Each row was made from one small tree. Brackets hold a mark, then the marks that hang from it, in the order of their numbers. Every link used is in the known rows. Write each row's tree.
Known rows
{q_805 {q_389 q_879} q_569 q_912}: [-0.397  0.912 -1.432  2.383  1.382 -0.855  0.358 -2.262  1.869 -0.018
 -1.398 -2.030 -4.475 -1.160  1.031  1.736 -1.107 -2.037  1.623 -0.290
 -0.085 -2.099  0.364  1.279]
{q_549 q_282 q_513}: [ 0.181 -2.812  0.908 -0.546  1.195  1.347  1.118 -0.490  1.701 -1.141
  3.568 -0.860 -4.130  1.011 -1.003  1.966  0.376  2.347 -0.014  1.529
  2.359 -1.067 -0.114  2.930]
{q_805 {q_569 q_879} q_912}: [ 0.795 -0.474 -1.375  0.208  0.765 -0.349  1.241 -2.213  2.092 -0.321
  0.453 -3.504 -3.452 -1.458 -0.770  1.544 -2.292 -0.742  0.564  1.477
  0.323 -0.442  0.817  1.084]
{q_549 {q_282 {q_805 {q_389 q_879} q_912}} q_513}: [-1.283 -2.341  0.988  0.915 -0.138 -0.452  1.164 -1.033  2.571 -0.304
  2.788 -0.931 -6.192  1.180 -0.782  1.989 -0.756  0.405  2.510  1.450
  3.117 -1.593 -0.680  2.519]
{q_473 q_513}: [-0.146 -0.328  2.496  0.116  2.066  1.437  0.517 -0.178  0.690  0.045
 -0.405 -2.322 -1.918 -3.238 -1.609 -1.289 -0.243  2.042 -0.333  0.933
  0.887  1.275  0.578  0.191]
{q_912 {q_805 q_389}}: [-0.829 -0.388 -0.662  0.338  0.428  2.213  0.006 -3.317  0.714  0.834
  0.097 -1.489 -2.767 -2.302 -1.356  0.716  0.407  1.797  1.082  0.687
  1.454  1.092 -0.865  1.436]
{q_912 {q_805 q_569}}: [ 1.028  0.528 -1.510  0.492  0.121  1.298 -0.115 -2.475  0.318  0.447
 -0.194 -2.014 -2.000 -1.478 -0.240  0.512 -0.822  1.791 -0.644  2.206
  1.018  1.038  0.058  1.591]
{q_282 q_805}: [-1.654 -1.450  0.920  0.511 -1.863  0.741  0.566 -1.181  0.434 -1.750
 -0.447 -1.329 -2.398 -1.500 -2.206 -1.667 -0.104  1.588  0.640  0.694
  2.607  2.405 -0.253 -0.791]
{q_549 {q_282 {q_805 q_912}} {q_513 q_473}}: [-0.701 -1.299 -0.273  0.326  0.709 -0.382  0.917  0.280  2.669  0.021
  4.086 -1.203 -5.743  1.384 -0.837  1.166 -1.650  1.485  1.668  2.519
  2.516 -0.605 -0.625  2.250]
{q_549 q_513}: [ 0.175 -2.140 -0.856 -0.221  0.868  1.809  1.737 -0.458  1.279 -1.117
  1.918 -0.684 -4.158 -0.669 -1.539  0.556 -0.190  2.216 -0.511  0.454
  1.488 -0.485 -0.190  1.427]
{q_569 {q_805 q_912}}: [-1.992 -0.887  0.050  0.616  0.167  0.947  0.711 -3.536  0.971 -1.548
  0.879 -0.285 -2.790 -1.816 -1.662  1.279 -0.297 -0.058 -0.148  1.144
  0.888  2.464  1.830  0.554]
{q_282 q_549 {q_805 {q_389 q_879} q_569 q_912}}: [-3.536  0.892 -0.286  2.059 -3.259 -2.277  1.279 -1.495  0.974 -0.075
 -0.542 -0.420 -4.878 -1.460  0.961  0.341 -1.871 -2.255  2.392 -0.628
  2.422 -0.018 -0.241 -0.418]
{q_805 q_389 {q_569 q_879} q_912}: [-0.583 -0.238 -1.204  1.350  1.497 -0.463  1.438 -3.062  3.147 -0.028
  0.196 -3.441 -4.644 -1.430 -0.867  1.936 -1.929 -1.736  1.821  0.968
 -0.597 -1.115 -0.129  1.296]
{q_805 {q_389 q_879} q_912}: [-1.265 -0.438 -0.509  1.092  0.928  0.459  0.377 -2.236  1.434  0.018
 -0.818 -1.228 -4.292 -2.178 -0.206  1.509 -0.084 -0.894  2.429 -1.570
  1.382 -1.449  0.108  0.905]
{q_282 q_549 {q_805 q_569}}: [-2.728  0.298  0.627  1.030 -3.804 -1.286  1.085 -0.933  0.273 -1.304
  0.070 -0.698 -2.876 -1.079 -0.207 -1.110 -1.327 -0.122  0.199  0.487
  2.509  1.847 -0.388 -0.799]
{q_513 q_473}: [-0.370  0.290 -0.608  0.407  1.485  1.584 -0.024  0.292  1.006 -1.307
  1.046 -1.653 -2.381 -1.317 -1.307 -1.149 -0.364  1.745  0.160 -0.370
  1.269  0.686  0.120  0.317]
{q_879 q_389}: [-0.602 -2.332  1.392  0.460  0.317  0.721 -1.666 -1.238 -0.552 -1.626
  0.805 -1.465 -2.264 -0.899 -0.382 -0.671  0.916  2.077 -0.946 -0.203
  1.324 -0.625  0.127  0.416]
{q_569 q_805}: [-2.138 -1.243  0.911  0.690 -0.479  1.548  0.678 -3.196  0.650 -2.995
  0.738 -0.663 -1.935 -1.487 -2.380  0.032  0.264  0.723 -0.837  0.545
  1.377  2.881  1.500  0.427]
{q_912 q_805}: [ 0.234 -0.701 -0.886 -0.389  0.009  2.466 -0.104 -2.684 -0.098  0.502
  0.339 -1.470 -1.619 -2.319 -1.441  0.407 -0.100  2.765 -0.014  1.089
  2.266  1.641 -0.327  1.141]
{q_912 {q_805 {q_389 q_879} q_569}}: [ 0.095  0.709 -1.123  1.705 -0.039  0.802 -0.277 -2.775  0.389  0.423
 -0.937 -2.073 -3.048 -1.063  0.071  0.878 -0.713  0.414  0.613  0.544
  1.287 -0.323 -0.256  1.692]
{q_549 {q_282 {q_805 q_569 q_912}} {q_513 q_473}}: [ 0.009 -0.578 -0.699  1.027  0.877 -1.246  0.871  0.223  3.131 -0.085
  3.724 -1.569 -5.987  2.049 -0.088  1.074 -2.211  0.672  1.195  3.563
  1.359 -1.177 -0.211  2.562]

Write each row's tree
[-4.264 -0.238 -1.324  1.276 -1.717 -1.495  2.069 -0.317  2.395  0.764
  2.307  0.010 -6.908 -0.876 -0.624  0.604 -1.959 -0.564  2.891 -0.278
  2.458  0.126 -1.745  0.125]  {q_282 {q_549 {q_513 q_473}} {q_805 q_389 q_912}}
[ 0.329 -1.572  0.060  0.073  2.087  1.127  0.695  0.833  2.325 -1.034
  4.344 -1.135 -4.545  1.570 -0.858  1.279 -0.242  2.492  0.231  1.537
  2.006 -1.439 -0.379  2.950]  {q_549 q_282 {q_513 q_473}}
[-2.463 -0.912  0.164  1.018 -0.969  0.018  0.761 -2.465  1.853  0.027
 -0.596 -1.414 -3.988 -1.961 -1.488 -0.032 -0.461 -0.090  2.500  0.743
  1.405  1.263 -0.632 -0.342]  {q_282 {q_805 q_389 q_912}}
[-3.045 -1.921  0.447  0.806 -0.307  0.550  1.667 -4.528  2.640 -2.190
  1.440 -2.546 -4.391 -1.823 -3.246  1.678 -1.343 -1.430  1.776  0.251
  1.167  1.549  0.978  0.909]  {q_569 {q_805 q_389 q_912} q_879}
[-3.928 -1.006 -0.566  1.359 -3.013 -1.464  2.265 -0.897  1.421  0.105
  1.272  0.354 -6.568 -1.107 -0.124  0.968 -1.724 -0.932  2.983 -1.389
  3.634 -0.722 -1.274  0.125]  {q_282 {q_549 q_513} {q_805 {q_389 q_879} q_912}}
[-3.118 -2.258  1.246  0.819 -0.728  1.280  1.580 -3.985  2.082 -3.738
  1.214 -2.643 -3.495 -1.365 -3.663  0.421 -0.657 -0.428  0.867 -0.543
  1.617  2.075  0.842  0.654]  {q_569 {q_805 q_389} q_879}
[ 0.840 -0.823 -0.784  0.694  0.866 -1.399  0.012 -2.330  1.498 -0.539
  0.876 -3.378 -3.915 -0.916 -0.003  1.165 -2.232 -0.463  0.200  1.538
  0.209 -1.483  0.654  1.237]  {q_805 {q_569 {q_879 q_389}} q_912}
[-2.913 -0.369 -1.567  0.350 -2.211 -1.294  2.003  0.206  1.602  0.654
  2.578  0.369 -5.953 -1.102 -0.635 -0.089 -2.226  0.305  1.800  0.280
  2.965  0.579 -1.073 -0.108]  {q_282 {q_549 {q_513 q_473}} {q_805 q_912}}
[-0.891 -0.605  0.199  1.726  0.903 -0.868  0.643  0.213  3.534 -1.129
  3.315 -1.869 -5.959  2.495 -0.660  0.555 -1.388  0.533  1.196  2.817
  1.307 -1.145 -0.968  2.389]  {q_549 {q_282 {q_805 q_389 q_569}} {q_513 q_473}}
[-1.593 -2.832  1.743  0.518 -0.250  0.501  1.218 -0.979  2.687 -1.168
  2.979 -1.179 -5.275  1.330 -1.496  1.148  0.082  1.368  1.405  1.846
  2.517 -0.621 -1.069  2.390]  {q_549 {q_282 {q_805 q_389}} q_513}
[-0.854  0.094 -0.724  1.046 -1.155 -0.826  0.562 -1.794  1.395 -0.128
 -0.570 -1.861 -3.363 -1.133 -0.561 -0.183 -1.652 -0.139  0.564  2.388
  0.721  1.398  0.436 -0.407]  {q_282 {q_805 q_569 q_912}}
[-2.044 -2.867  0.982  0.553 -0.435 -0.286 -0.023 -3.830  1.085 -2.677
  2.244 -2.441 -3.817 -1.123 -2.070  0.901 -1.593 -0.181  0.126  0.690
  1.706  0.865  1.462  0.707]  {q_569 {q_805 q_912} {q_879 q_389}}
[-2.101 -1.857  2.989  0.583 -0.897  0.576 -0.204 -1.620  1.570 -1.533
  1.448 -1.544 -2.923  0.170 -1.513  0.306  0.915  1.239  1.808  1.324
  2.484  0.786 -0.371  1.267]  {q_549 {q_282 {q_805 q_389}}}
[-0.479  0.794 -1.367  1.925  2.087 -0.513  0.587 -2.926  2.605  0.630
 -0.633 -2.180 -4.283 -1.514  0.414  1.691 -0.621 -1.662  1.214  1.224
 -1.336 -0.943  0.082  1.267]  {q_805 q_389 q_569 q_912}
[-0.658 -2.886  1.394  0.020 -0.664  0.419  1.179 -0.386  1.930 -1.335
  3.367 -0.982 -4.487  1.379 -1.493  0.895 -0.395  2.218  0.679  2.296
  3.137 -0.065 -0.501  2.143]  {q_549 {q_282 q_805} q_513}
[ 1.000 -0.680 -0.883  0.458 -0.151  0.769 -0.579 -2.723  0.319 -0.180
  0.847 -3.260 -2.452 -1.153 -0.708  0.451 -1.702  1.708 -0.662  1.700
  1.452  0.243 -0.166  1.734]  {q_912 {q_805 {q_569 {q_879 q_389}}}}
[-3.108 -1.117  1.226  2.074 -0.743  1.054  0.525 -3.308  0.655 -3.221
 -0.122 -0.509 -2.996 -1.035 -1.755  0.334  0.277 -0.603  0.543 -1.138
  1.517  1.365  1.191  0.756]  {q_569 {q_805 {q_389 q_879}}}
[-2.161 -0.894 -1.330  0.716 -3.064 -2.170  2.980 -0.981  2.036 -0.101
  2.214 -1.406 -5.970 -0.648 -0.524  0.940 -3.409 -0.634  1.389  1.146
  2.718  0.155 -0.530  0.284]  {q_282 {q_549 q_513} {q_805 {q_569 q_879} q_912}}
[ 0.008 -0.716 -0.071  1.095  0.296 -0.830  0.689  0.840  2.727 -1.336
  3.578 -1.798 -5.095  2.381 -0.539  0.344 -1.684  1.205  0.588  3.227
  1.846 -0.690 -0.342  2.367]  {q_549 {q_282 {q_805 q_569}} {q_513 q_473}}
[-2.819 -0.524  0.160  1.713 -0.028  0.433  0.536 -3.677  1.247 -1.818
 -0.166 -0.308 -3.983 -1.581 -1.222  1.450 -0.343 -1.460  1.353 -0.490
  1.191  0.936  1.523  0.818]  {q_569 {q_805 {q_389 q_879} q_912}}
[-3.487 -0.384 -0.278  1.964 -2.966 -1.466  1.991 -0.724  1.958 -0.868
  1.270 -0.479 -5.554 -0.226 -0.196 -0.135 -1.533 -0.673  1.132  0.531
  1.877  0.147 -1.348  0.308]  {q_282 {q_549 q_513} {q_805 q_389 q_569}}
[-3.450  0.565 -0.870  2.333 -2.210 -1.877  1.856  0.233  2.323 -0.687
  1.834 -0.727 -6.124  0.158 -0.124 -0.806 -2.244 -0.935  1.336  0.493
  1.686 -0.131 -1.620  0.387]  {q_282 {q_549 {q_513 q_473}} {q_805 q_389 q_569}}
[-4.235 -0.485 -0.340  1.352 -2.611 -0.551  1.998  0.169  1.789 -0.563
  2.305 -0.174 -5.857 -0.518 -1.127 -0.767 -1.286  0.223  2.093 -0.672
  2.904  0.473 -1.932 -0.089]  {q_282 {q_549 {q_513 q_473}} {q_805 q_389}}
[-2.539 -1.714  0.192  1.166 -3.874 -2.093  1.810 -0.278  1.041 -1.630
  2.532 -1.595 -5.336  0.169 -0.477 -0.666 -2.864  0.089  0.091  0.465
  3.022 -0.321 -0.835  0.101]  {q_282 {q_549 q_513} {q_805 {q_569 {q_879 q_389}}}}
[-3.698 -0.023  0.011  1.452 -3.283 -2.261  1.995 -2.162  2.114 -0.029
  0.641 -1.661 -5.087 -1.619 -0.646  0.511 -2.402 -2.012  2.525  0.206
  2.089  0.613 -0.963 -0.225]  {q_282 q_549 {q_805 q_389 {q_569 q_879} q_912}}
[-1.938 -1.420  2.356  0.789 -0.743 -0.359 -0.008 -1.729  1.588 -0.846
  0.856 -1.214 -3.862 -0.119 -0.618  1.253 -0.072  0.139  2.615  0.840
  2.964 -0.137 -0.050  1.466]  {q_549 {q_282 {q_805 {q_389 q_879} q_912}}}
[ 0.043 -2.266  0.191  0.239 -0.212 -0.914  1.710 -1.010  3.093 -0.700
  3.608 -2.405 -5.619  1.668 -0.949  2.027 -2.337  0.451  1.157  3.342
  2.232 -1.105  0.025  2.373]  {q_549 {q_282 {q_805 {q_569 q_879} q_912}} q_513}
[-3.132 -1.270 -0.847  0.216 -2.898 -1.022  2.398 -0.809  1.207  0.468
  2.062  0.501 -5.553 -1.556 -0.701  0.709 -1.873  0.383  1.576  0.191
  3.385  0.752 -0.761 -0.107]  {q_282 {q_549 q_513} {q_805 q_912}}
